Known rows, with every step that occurs
ravuf/nuken/fuzibap: -1.97  2.10 -3.17 -0.96  1.65  7.46 -3.95  5.40 -2.95 -0.48 -4.16  8.28 -2.89 -1.74  0.90  2.31  0.98  1.62 -1.88 -1.13 -6.01  2.13  2.80 -3.57  0.78
vizi/nuken/tiripo: -2.82 -4.30 -3.64 -0.43  2.20 -3.17 -2.31 -2.51 -0.78  4.25 -1.90  1.33  4.52 -0.63 -0.03  2.60  3.45  2.32 -2.52  1.57 -3.54  0.05 -0.25 -2.29  1.31
nodumu/beku/nuken: -4.70  2.86 -1.84 -1.65 -2.09  0.15  1.25 -4.83 -1.44 -5.75  1.12  1.35 -1.47  0.27 -0.96  0.26 -5.57 -0.21  1.25  6.48 -0.80  1.60 -2.94 -3.63 -1.73
vizi/nodumu/ravuf/nuken/tiripo:  0.28 -1.85 -0.42  2.31 -5.57  0.42  1.02  3.37 -6.68 -0.03 -2.08  3.93  2.03 -4.02 -7.95  0.94  0.44  1.61 -2.76  4.23 -2.32 -1.16  1.78  1.16 -0.39
tiripo/nuken/vizi/nodumu:  1.40  2.77 -5.88  3.32 -2.28  2.37 -3.41 -0.63 -5.46  8.42 -2.51  0.04 -4.22  1.21 -1.71 -3.31  0.89  4.92  1.39  2.58 -2.16 -0.98  0.84  5.71 -0.75
beku/nodumu/ravuf: -0.58 -3.20  2.26  0.27 -7.83  0.68  3.54  0.42 -1.51 -7.02 -2.20 -1.82  4.74 -2.57 -0.38  0.68  5.80 -1.77 -2.08  5.38  0.84 -4.26  1.17  3.23 -0.37
nodumu/vizi:  6.42 -1.14  3.24  2.54 -1.11  6.22 -0.11 -2.64 -0.86  5.32  1.19 -0.26  0.62  1.54  2.45 -1.55 -4.83  2.93  5.07 -0.88  0.70 -1.65 -1.10 -1.49 -1.52
fuzibap/nuken/tiripo: -2.92 -4.41 -4.92 -3.50  1.83 -6.04 -3.91  4.65 -0.41  2.68 -3.72 -3.50 -0.17  0.94 -0.63  6.10  0.52  0.40 -0.79  0.16 -2.53  2.36 -2.81 -0.02  0.25
vizi/nodumu/fuzibap/nuken: -0.45 -3.43 -2.02  1.20 -2.07  2.60  2.04  0.76 -6.95  1.29  1.19  1.48 -2.91 -0.94 -4.51  1.11 -0.18  2.16 -1.70  3.77 -6.60  3.80  2.89 -0.61 -1.00
nuken/tiripo/nodumu: -0.68  0.61  0.36  1.75 -3.30 -4.10 -5.63  0.49 -0.76  6.00 -0.11  1.52 -1.29  5.81 -7.68  5.99  4.43  0.75 -1.04  0.73  2.84 -1.48  0.96  0.17  2.45
beku/nodumu/fuzibap/nuken/vizi: -1.53 -4.95 -0.87  0.67 -3.83  4.34  1.31 -0.05 -1.89 -3.17  0.15 -1.05 -1.09  0.45  3.06  2.63  4.83 -0.13 -0.82  5.82 -3.52 -0.24  1.86  0.11 -0.03
tiripo/nodumu/fuzibap/nuken: -0.09 -4.20 -1.55  0.03 -3.41  3.26 -0.09  1.15 -6.66  3.79  0.19 -0.64 -3.32  4.40 -4.37  0.49  3.67  1.42 -0.85  2.79 -3.82  3.43  3.44  0.19  0.41
tiripo/nodumu:  0.59 -1.51  0.60  0.90 -6.14 -1.15 -1.05 -0.83 -5.55  3.09 -0.23 -1.41 -4.34  3.40 -6.21 -1.38  4.69  1.05  0.06  0.19  1.00 -1.37  2.65  1.67  1.30
beku/nuken/tiripo/nodumu/vizi:  2.19  3.28 -3.84 -1.80 -2.20 -1.11 -2.90 -2.23 -1.94  2.30 -1.78  2.61 -0.43  2.55 -4.86  2.23 -0.44  2.99  0.10  3.00 -1.41 -4.78  0.11 -1.83 -0.11
ravuf/nuken/vizi: -0.09 -1.61 -2.42  2.03  0.45  5.05 -3.34  3.44 -2.67  2.44 -2.33  4.95 -2.42 -2.21  2.36 -0.61 -1.93  2.04  1.02  1.48 -1.64 -1.49 -0.17 -1.96  1.33
nuken/fuzibap: -0.89  4.27 -0.88  1.55  0.95  4.01 -5.02  0.96  1.42  1.76 -1.66  4.08 -2.33  0.67 -1.68  3.19  4.27 -1.13 -1.18 -1.81 -2.58  4.05  2.05 -1.51 -0.47
vizi/nuken/ravuf: -2.10 -6.98 -4.23 -5.39 -0.27  0.46  0.89 -1.74 -1.51  0.15 -4.84 -1.99  2.57 -6.91  3.11 -3.27  2.82 -0.19 -2.83  1.06 -2.77  1.96 -0.79 -1.00 -1.02
vizi/nodumu/ravuf:  1.24 -2.05  0.89  2.94 -6.42 -0.59  3.03  0.89 -6.00 -0.55 -0.64  0.52  1.98 -4.03 -7.96 -1.37  1.03  0.41 -1.96  3.87 -1.18 -0.64  1.40  2.90 -1.54
beku/nuken/tiripo: -0.30  4.60 -5.23 -3.03  1.10 -2.73 -2.36 -0.91  0.99 -1.08 -2.05  3.28  1.49  0.43 -2.78  3.40 -1.18  1.29 -1.90  3.34 -1.91 -3.66 -0.70 -2.07 -0.19
nodumu/beku: -5.00  0.41  1.68  1.13 -2.40  0.56  0.56 -3.63 -0.80 -3.13  2.59  0.12 -1.70  1.51 -0.60  1.18 -4.19 -1.21  1.94  4.58  1.68  3.75 -2.59 -2.55 -0.81
tiripo/nodumu/beku/nuken/fuzibap: -3.03  1.89 -1.06  0.55 -7.29  0.40 -1.72 -3.90 -6.04 -0.20 -0.03  0.81 -6.10  4.01 -7.43 -0.20  2.00  0.54  0.49  4.06 -0.35  0.78  1.40 -1.33 -0.04
beku/nodumu/fuzibap/nuken: -2.06 -4.47 -0.70 -1.31 -3.67  3.95  2.70  0.58 -2.57 -5.09 -0.13 -1.00 -0.51  0.43  3.08  3.19  4.74 -0.08 -1.80  5.24 -4.62  0.27  2.83 -0.15 -0.03
ravuf/nuken/tiripo/nodumu: -1.76 -0.41 -2.29 -0.82 -1.19  1.61 -4.44  5.13 -4.44  2.52 -3.07  6.69 -2.42  1.69 -3.15  4.02  0.99  2.78 -1.87  0.65 -2.08 -1.80  2.06 -2.41  3.07

Rows
 2.29 -1.47  0.06  8.11 -2.61  3.77 -2.42 -2.68 -2.37  6.53  3.13  2.13 -3.16 -0.28 -3.38 -0.58  0.30  0.96  2.01  4.77  0.29  0.68  0.49  0.49 -0.31 => nuken/vizi/nodumu/fuzibap
-2.44 -5.09 -4.69 -3.10 -1.09 -6.63 -4.29  4.36 -2.90  4.15 -3.64 -4.10 -2.16  2.69 -3.84  5.22  2.91  0.93 -0.73  0.20 -1.96  1.63 -1.65  0.83  0.75 => fuzibap/nuken/tiripo/nodumu
-3.06  1.15 -1.39  1.12 -6.39 -1.62  2.03 -4.84 -6.79 -3.32  1.59  1.71 -5.04 -1.60 -6.98 -0.53 -2.93  1.67 -0.01  5.55 -2.31  0.03  0.05 -1.53 -1.13 => vizi/nodumu/beku/nuken
 1.86 -4.14  1.64  1.15 -6.03  4.77  0.39 -4.59 -2.83 -0.65 -1.25 -0.36 -0.19 -0.59  3.62  0.23  5.14  2.41  1.79  1.89 -3.11 -4.27  2.09 -0.89 -0.08 => beku/nodumu/vizi/nuken/fuzibap
-1.01 -3.67 -2.99 -1.44  3.91  6.32  1.25  3.18 -1.53  0.94  0.61  0.99  1.45  1.27  2.50  2.58 -1.51  0.58 -1.45  3.72 -6.94  7.01  1.12 -2.24 -1.54 => nodumu/fuzibap/nuken
 4.87 -5.28  0.65  1.64 -0.05  5.49  0.69 -4.83 -2.91  6.61 -0.06 -0.51  3.01 -0.42  4.12 -3.11 -2.85  4.45  3.91 -0.05 -3.13 -1.55 -0.70 -2.56 -1.46 => nodumu/vizi/nuken
 0.39 -2.45 -0.62 -0.43 -1.54  4.83  2.28  6.33 -2.96 -2.99 -4.17  3.40  7.71 -4.47 -0.82 -0.99 -1.57 -0.20 -2.52  4.05 -1.93  0.10  0.07  1.02 -1.35 => nodumu/ravuf/nuken
 2.04 -5.48  1.77  0.69 -6.44  3.39  2.14 -4.99 -3.40 -1.16 -0.70 -1.96  0.60 -0.71  4.20 -0.96  3.66  2.72  2.02  2.50 -2.06 -5.82  1.54 -0.47  0.11 => beku/nodumu/vizi/nuken
 4.60 -2.98  0.22  2.33  0.37  7.48 -1.77 -4.24 -2.16  7.33 -0.98  1.54  1.86 -0.09  3.32 -1.54 -0.87  4.05  3.46 -0.77 -4.53  0.54  0.10 -3.27 -1.66 => nodumu/vizi/nuken/fuzibap
-2.93 -1.25  1.86  1.69 -7.78 -0.76 -0.67 -3.24 -6.13  0.98  1.43 -1.24 -5.39  4.54 -6.71 -0.41  1.69  0.09  1.42  3.32  2.12  1.19  0.85  0.01  0.68 => tiripo/nodumu/beku
 0.75 -3.39  0.18  0.68 -7.31  2.38  0.69  3.50 -7.56  1.06 -3.42  1.07  1.22  0.11 -6.78 -2.05  3.54  0.95 -1.74  2.97 -0.41 -1.36  2.61  2.40  0.42 => tiripo/nodumu/ravuf/nuken
 4.44 -4.26  0.70  2.00  0.36  3.86 -1.68 -4.39 -1.44  8.38 -0.11  0.76  3.71  1.18  2.40  0.32 -2.27  4.55  3.46  0.30 -2.06 -1.73 -1.27 -2.88 -0.68 => nodumu/vizi/nuken/tiripo
 4.05 -5.18  1.17  2.25 -6.14  2.71 -0.58 -4.35 -7.66  7.66 -0.45 -1.88 -2.29  3.09 -3.41 -3.65  2.68  4.26  2.66  0.15 -1.19 -2.46  2.26  0.04  0.36 => tiripo/nodumu/vizi/nuken
 1.18  3.21 -6.01  2.33  0.26  3.09 -3.90  0.11 -2.56  7.99 -2.73 -0.49 -2.11  2.15  1.45 -2.91  0.45  4.16  1.82  2.09 -1.22 -0.60 -0.32  5.07 -0.73 => tiripo/nuken/vizi
-2.73 -2.64 -4.36 -0.23  2.19  2.01 -2.28 -2.45 -1.94  2.96 -3.31  2.49  1.80 -2.49  1.12  0.09  5.64  1.80 -2.58 -0.12 -6.94  3.18  1.88 -2.75 -0.24 => vizi/nuken/fuzibap
-0.25 -1.41  0.78  7.79 -5.40 -0.48 -3.02 -4.52 -2.79  4.43  2.77 -0.10 -5.17 -0.60 -4.42 -0.93 -0.92  0.23  3.62  4.97  3.15  0.08 -2.14  0.41 -0.26 => nuken/vizi/nodumu/beku
-0.73  6.96 -6.51 -0.81  1.41  5.59 -4.68  1.93 -2.68  5.19 -4.76  3.16 -2.92  2.68  0.02 -0.06  3.13  3.62 -1.28 -0.45 -5.55  2.97  2.76  3.35 -0.98 => tiripo/nuken/fuzibap
 2.76  0.00  1.91  2.87 -3.77 -1.21 -5.74 -0.65 -1.50  8.67  0.53  1.40 -1.12  6.57 -6.54  5.03  2.30  2.06  1.72  0.34  3.07 -2.38  0.45 -0.52  1.66 => nuken/tiripo/nodumu/vizi
-2.06  0.35 -2.46 -1.29  1.83  2.22 -4.09  5.56 -1.72  0.96 -2.80  7.23 -0.41 -0.05 -0.34  4.75 -1.34  2.26 -1.84  0.51 -2.74 -1.14  0.82 -3.33  2.31 => ravuf/nuken/tiripo
-1.22 -3.76  0.99 -0.75 -7.47  2.82  3.25  2.87 -3.30 -7.71 -3.43  0.88  3.92 -3.71  0.66  0.55  4.61 -0.63 -2.59  5.32 -1.22 -4.67  1.93  2.01  0.06 => beku/nodumu/ravuf/nuken
-3.06  0.97  1.24  2.07 -4.33 -3.85 -5.56 -1.39 -1.28  4.50  1.08  1.48 -2.16  6.49 -7.90  6.31  2.44  0.15  0.00  2.93  3.81  0.16 -0.29 -1.04  2.17 => nuken/tiripo/nodumu/beku
-0.29  6.27 -6.00 -2.70  1.06  2.48 -2.33 -1.02 -0.03 -2.44 -3.30  4.41 -1.20 -1.41 -1.53  0.89  0.98  0.76 -1.89  1.67 -5.42 -0.34  1.08 -2.72 -1.76 => beku/nuken/fuzibap
-2.83  0.51 -0.86 -0.12 -7.49 -0.96  0.00 -4.25 -6.55 -0.80  0.48 -0.45 -5.34  3.53 -6.74 -1.34  0.52  0.91  0.75  4.62  0.49 -0.52  0.72 -0.73  0.18 => tiripo/nodumu/beku/nuken
